Each row was made from one walk, in order. Every step used is in the known rows, and no mark comes twice. Write each row's walk.
Known rows:
T-N-W: [ -9.3 -15.6  25.4  -6.3 -25.3 -23.1  -2.9 -13.2  -5.4 -13.5  -5.0 -11.6
  22.6 -34.8  11.2  17.2   6.6 -19.7 -30.7 -30.2   4.2  -5.6  -2.3]
Q-S: [-20.0 -17.5  36.8   5.5 -19.9 -16.6 -19.1  -1.1  -2.2  -8.1  17.9  10.8
  10.2 -38.7   4.9 -16.1  30.1 -23.8 -22.6 -20.0  -0.6   7.8  -2.2]
Y-S-M-W-N: [-13.8  -8.9  -8.1 -10.6  -6.8 -35.8  10.2 -31.0 -36.3 -18.2   5.5  33.2
   1.0 -58.8  15.0  -8.9 -33.4 -44.0 -51.1 -21.7 -26.9 -29.8  34.4]
N-W-G: [ -6.3  -5.8  22.4  14.0 -31.1 -23.1 -35.0 -11.8 -12.6 -34.6  16.1  19.0
   0.5 -30.8   5.8   8.3  -2.1  12.2 -17.2 -12.1 -12.6 -15.5   7.8]
M-T-N-W: [-12.2 -18.1  26.0   3.0 -34.6 -32.9 -19.1   5.3   0.4 -16.6   5.6 -15.0
   0.5 -22.8   4.0  23.7  -6.9  -7.4 -43.0 -22.7  11.0   0.8   0.5]
S-N: [-16.7  -7.7   9.6 -14.7 -20.2 -24.3 -29.2   4.0  -7.8  -5.6  17.5 -13.9
  -7.8 -21.8 -20.7   1.6  20.2 -17.5 -38.5 -10.7  -4.1  -6.0  27.3]
S-N-W: [ -1.9  -3.2  12.5  -1.8 -14.0 -24.7 -34.6  -0.6 -10.7 -13.3   2.0   0.0
  -3.6 -20.9 -15.9  12.4  19.3  -1.6 -23.6  -6.9  -1.4 -12.4   9.8]
S-M-T-N: [-22.3 -15.8   6.0  -1.8 -41.1 -29.8 -10.9   1.9  -6.0  -9.6  23.0  -4.4
 -14.2 -45.0   6.0   2.8 -13.6 -47.7 -42.7 -22.1  21.5  16.6  21.8]
Y-S-N: [-15.9 -10.0 -13.3 -21.0  -9.8  -4.1 -16.4  -5.0 -13.4  -5.0  22.3 -13.6
   9.5 -17.3  -7.9   9.4  18.6 -25.1 -40.1 -13.4 -15.4 -15.7  21.5]
W-M-S: [-19.5   0.6  30.8  -9.6 -33.4 -13.2 -48.2   3.2  -8.0 -29.8   9.9  21.6
  -1.4  -7.2  -6.1 -13.4   9.6 -35.2 -35.2 -15.5   2.7   9.0  16.7]
T-N-W-S-M: [ -9.0 -15.9   5.2 -10.2  -2.4  -7.8   8.6 -27.3 -17.4 -12.9   7.4  28.1
  16.8 -33.4  36.0   4.2 -15.7 -49.5 -19.2 -17.5  13.9  -3.2   3.4]
N-W-M: [  4.4  -3.0  29.7   9.7 -34.3 -33.6 -42.8  -4.9 -21.6 -37.2  18.6  45.4
 -11.6 -30.3  -5.9   3.9  13.8 -19.7 -36.1 -16.2   4.9 -14.2   4.8]
Q-S-M-T: [-23.5 -13.0  19.1  27.4 -27.1 -29.4 -29.0   7.9  -5.5 -12.8  35.2  33.9
 -21.4 -41.7   4.8 -20.2  10.6 -34.6 -23.4  -6.4  21.7  18.9   3.5]
Y-S-M-T: [-14.4   1.4 -14.2   7.2 -34.3 -12.1 -16.8  -7.2 -15.1 -17.7  36.7  22.6
 -10.2 -32.8   6.4  -1.1  -9.4 -40.7 -38.3 -12.9  10.0   1.0  22.8]
Q-S-N-W: [-13.3 -14.5  23.2  11.1   4.0 -22.7 -35.4   5.4  -6.4  -7.9   7.4   6.9
   5.6 -25.1  -3.2   1.3  32.6  -0.3 -14.0  -3.0  -0.9  -3.3 -13.5]
G-W: [ 13.8   5.2   8.1  -0.9 -40.7 -17.4  -6.0 -14.3 -13.0 -18.9   0.9  20.9
   9.5 -31.1  -8.1  -9.6   7.8 -13.1 -29.1 -27.0   7.3  -9.9  17.5]
M-W: [ -6.5  -8.6  26.2  -3.4 -37.2 -38.3 -12.7 -13.6 -17.8 -17.8  -7.5  10.6
  -1.6 -36.5  -3.1  -0.4  -2.5 -22.8 -39.8 -11.1 -17.6 -18.6  35.9]
G-W-M: [ 13.6   7.5   8.8   1.8 -46.1 -24.9 -29.9  -6.5 -26.9 -35.0  20.5  50.2
 -13.2 -29.4 -10.7 -10.1   8.8 -21.9 -42.7 -20.3  11.7 -12.1  17.2]
S-G: [-12.5  -4.9  36.9  -5.2 -35.8 -33.5 -10.2 -22.8 -17.6  -8.0  11.2 -11.0
   9.1 -30.5   0.1  -5.2  -3.4 -11.0 -27.9 -10.6   2.1  -4.5  -1.9]
N-W: [  2.6  -2.2  29.4   6.4 -28.7 -22.1 -19.5 -13.9  -9.0 -19.5  -1.3  14.9
   8.9 -32.9  -2.3   4.0  13.6  -8.9 -21.2 -19.0   0.5 -11.4   3.9]
M-S-N-W: [-13.1   1.0  14.3  -7.3  -4.7 -13.5 -47.6   2.0   0.0 -14.3 -19.3 -11.9
   9.7   4.3 -14.2   6.4   8.2  -0.2 -17.2  -2.3  -1.0  -2.4   6.4]
T-N-W-S: [-10.8 -20.8  26.0 -22.2  -0.8  -5.1   3.9 -20.7  -8.4 -16.6  -1.2   7.9
  31.2 -16.8  26.2  12.8  -5.9 -27.5 -34.2 -17.9   3.3 -10.6  -5.7]

Write each row's walk:
[-16.5  -4.0  -0.6  10.6 -35.7 -37.6 -20.3 -20.4 -30.1 -34.8  18.8  34.1
 -22.4 -50.5  14.1  -8.8 -30.3 -21.4 -22.3  -1.4 -16.5 -15.7  44.0]
S-M-W-G
[-21.3 -11.7   8.4 -29.3   4.6  -3.1 -19.2  -1.3 -10.8  -7.6  19.2  -0.3
  -2.8  -5.5  -4.8  -0.8   7.4 -25.7 -37.1   1.8  -5.4  -8.2  25.4]
W-S-N
[-22.0 -25.7  23.5  -9.4 -39.8 -27.2 -16.8   9.8   3.1  -9.2  13.5 -28.6
  -4.0 -23.9  -0.5  12.0  -3.2 -23.5 -52.8 -27.0   8.4   8.8  13.3]
M-T-N
[  0.0  -0.4  25.3  -8.7 -19.4 -41.4   3.7 -32.7 -27.6 -10.7  -4.4   2.5
   7.0 -39.4  -5.2 -10.7 -32.8   9.9 -42.0 -23.2  -3.8 -20.4  -5.1]
S-G-W-N
[-27.6 -21.0  19.8  -2.1  -4.2 -20.8 -30.2   7.4  -3.5  -0.4  18.4  -6.0
  -1.1 -25.5  -8.9  -9.4  34.9 -16.5 -26.8  -7.6  -3.3   6.6   4.3]
Q-S-N
[-17.5 -24.5  35.7  -9.2  -9.0 -30.3  -8.7 -20.0 -12.9 -10.2   7.5  -8.2
  11.1  -1.8  25.8  24.1 -42.4  -0.7 -41.7   4.0  11.0  -4.8 -21.1]
M-T-N-W-S-G
[-18.2 -23.1  16.1  24.2 -13.7 -31.5 -19.5   1.8  -2.8 -13.4  16.7  20.1
  -2.1 -42.9  25.2   3.7   0.1 -26.2 -24.3 -14.5  26.1  14.5 -12.8]
Q-S-M-T-N-W
[ -5.4   3.4  32.9   4.3 -26.9 -16.9 -55.9  -2.0 -12.4 -41.5  -4.1  36.9
   2.4  -4.8  -1.1  -0.4   5.9 -17.2 -25.3 -12.4   6.7  -0.7  -1.7]
N-W-M-S
[-23.3 -19.4  23.5   8.4   1.3 -50.7  -0.9 -17.1 -25.5 -11.5   1.4  39.1
 -10.4 -69.5  14.5 -27.5 -17.4 -34.1 -38.6 -14.8 -16.2 -11.0  17.6]
Q-S-M-W-N
[ -5.4  -2.2 -14.2  -2.9 -25.9 -25.3   4.5 -27.7 -32.7 -17.6   9.8  36.2
   7.7 -50.0  18.4  -1.9 -18.6 -52.1 -34.7 -10.3 -17.3 -19.9  37.6]
Y-S-M-W
[-22.8 -13.5  11.0  24.8 -16.4 -37.5 -21.1 -15.8 -27.4 -30.5  25.9  46.8
 -12.2 -53.4  26.1 -19.2 -16.0 -20.2 -14.0   2.1 -16.9  -4.6  21.1]
Q-S-M-W-G
[-11.4 -11.2   8.3  12.6 -33.8 -35.0 -16.5  -3.9  -8.3 -17.7  10.5  13.6
 -10.5 -41.1  11.8  12.6 -13.7 -30.0 -29.5 -17.9  25.6   5.4   3.8]
S-M-T-N-W
[ -0.5  -3.6 -11.8 -23.6  -0.4   1.7  -9.5 -10.0 -18.2 -13.5  10.2  15.7
   1.2  -3.3  -5.0  -3.9   0.3 -12.1 -35.5  -0.6   2.0 -14.6  24.4]
G-W-S-N
[ -5.8   0.3   6.8   5.5 -36.4 -41.3  -4.3 -20.2 -26.4 -18.7   2.6  37.2
  -9.7 -56.9   4.9 -11.2 -13.3 -41.3 -28.3 -10.2  -4.7 -12.2  41.3]
S-M-W
[  6.9   3.5   4.4 -15.6 -15.4   2.1  -0.1 -20.2 -17.5 -23.1   6.8  35.6
  14.9 -12.9   7.9 -12.3  -5.8 -18.7 -29.1 -13.9   5.5 -14.3  14.8]
G-W-S
[  7.9  10.9 -12.4  -6.1 -16.3   0.1   7.7 -27.9 -25.0 -20.8  13.6  59.2
   4.0 -31.9  16.1 -23.5 -12.0 -43.7 -22.8 -11.6  21.1  -6.0  24.2]
G-W-S-M
[-19.5 -15.7   4.0  17.3 -31.0 -31.6 -29.2  -4.8 -12.0 -33.3  28.2   9.6
 -20.2 -36.4  21.4  16.4 -30.4  -8.9 -27.3 -10.4  10.9   5.3   9.3]
S-M-T-N-W-G
[-16.6 -11.4  33.7 -18.8 -11.5 -15.5  -2.3 -29.1 -20.3  -8.2  18.0   8.1
  17.6 -12.5  15.3  -7.7 -20.8 -21.3 -28.4   0.5  -0.8  -8.9  -1.3]
W-S-G
[ -4.0  -5.6  -9.5 -10.3  -4.6  -9.5 -22.4  -7.4 -15.4 -11.5  11.5   0.5
  15.4 -13.5  -1.1  20.6  12.6  -9.2 -30.9  -9.1 -14.9 -25.1   5.8]
Y-S-N-W
[-30.3 -29.8  16.1  14.4 -20.9 -28.6 -13.0   6.0  -2.7  -6.0  29.1   4.7
  -7.0 -46.6  17.2  -8.7   1.5 -46.8 -32.9 -17.5  23.7  25.1  -0.1]
Q-S-M-T-N
[-17.5 -17.2   6.9 -27.1   3.4 -22.9 -14.6  -7.4 -25.6  -8.6  -0.4   9.6
  -7.3  -9.8  -1.4   3.8 -12.7 -19.9 -47.9  11.7 -21.5 -26.6  39.8]
M-W-S-N
[-14.4  -5.3  11.5  -3.3 -18.2 -54.2  -1.2 -22.0 -31.1 -17.3  -3.0  33.3
 -16.2 -65.3   2.9 -17.4 -31.8 -36.9 -47.5 -20.2 -16.3 -21.2  38.7]
S-M-W-N
[  0.6  -5.7  30.5  10.6 -22.5 -29.3   0.2 -24.8 -19.1 -11.2   8.5  22.5
  22.0 -27.6   9.8 -15.7  -0.3   3.1 -13.8  -7.8   8.4   1.9 -25.8]
Q-S-G-W
[ -9.6   3.9  29.2 -17.5 -11.9 -32.6  -6.1 -30.7 -16.1 -14.5 -27.0  -6.4
  24.4 -14.3  -4.9 -19.2 -40.8  10.7 -31.5 -15.4  -1.8  -7.0  -8.8]
M-S-G-W-N
[ -0.4   9.4  22.4  -8.1 -30.4 -17.8 -12.0 -28.2 -13.0 -14.4 -19.7  -2.0
  28.0  -0.5  -2.2 -14.3 -23.7   1.4 -13.3  -5.2   7.1   1.4  -6.8]
M-S-G-W
[-14.5  -0.4   6.0  15.1 -45.6 -28.3 -29.4   1.3 -11.0 -16.8  27.8  22.9
 -27.0 -43.6  -5.4  -9.4  -4.1 -37.9 -34.2 -12.7  19.5   9.4  26.7]
S-M-T
[  2.5  12.1  13.2  -3.4 -36.0 -12.1 -39.8  -2.7 -14.1 -37.5  -3.4  38.6
   0.4  -4.0  -8.4 -18.2   0.1 -17.4 -30.7 -15.1  11.1   0.1  12.2]
G-W-M-S
[-17.8  -8.1 -20.0   2.1 -23.7 -21.5  -8.8 -29.4 -38.2 -34.9  28.0  41.5
  -3.7 -45.0  28.1   0.8 -34.3 -27.9 -31.0  -4.7 -28.6 -24.5  38.7]
Y-S-M-W-G
[ 11.0   4.4  -4.2 -10.8 -26.7 -12.6   9.5 -38.7 -27.9 -15.6  12.0  10.1
  29.9 -19.6  10.9   2.9 -17.0  -8.4 -28.3 -15.5  -0.9 -20.9  -7.8]
Y-S-G-W
[  9.2   4.9  10.2  11.7 -53.8 -31.5 -50.4   9.7 -21.3 -36.6  30.2  46.2
 -34.3 -17.5 -16.1  -4.7  -2.4  -7.1 -55.3 -12.6  19.8  -7.2  19.0]
G-W-M-T
[ -4.2  -6.7  -9.7   4.1 -15.1 -25.1 -61.0  12.4 -25.1 -31.9  38.3  27.1
 -28.6  -0.6  -9.0  26.9   0.9  -6.5 -55.2   2.6  -1.8 -23.3   7.2]
Y-S-N-W-M-T
[ -6.8 -18.7  29.3  -4.5 -30.4 -33.6 -24.2  -7.7 -19.4 -32.0  14.0  17.9
   2.1 -32.8   8.8  16.0   8.3 -29.6 -43.1 -26.1   6.9  -5.8   0.0]
T-N-W-M
[-28.1 -19.3   2.8 -12.7 -16.6 -11.8  -3.8  -3.2  -9.4 -11.3  24.7  14.6
  -7.4 -26.7  23.3  -2.2 -23.9 -56.1 -46.0 -12.0  19.5  10.1  23.2]
W-S-M-T-N
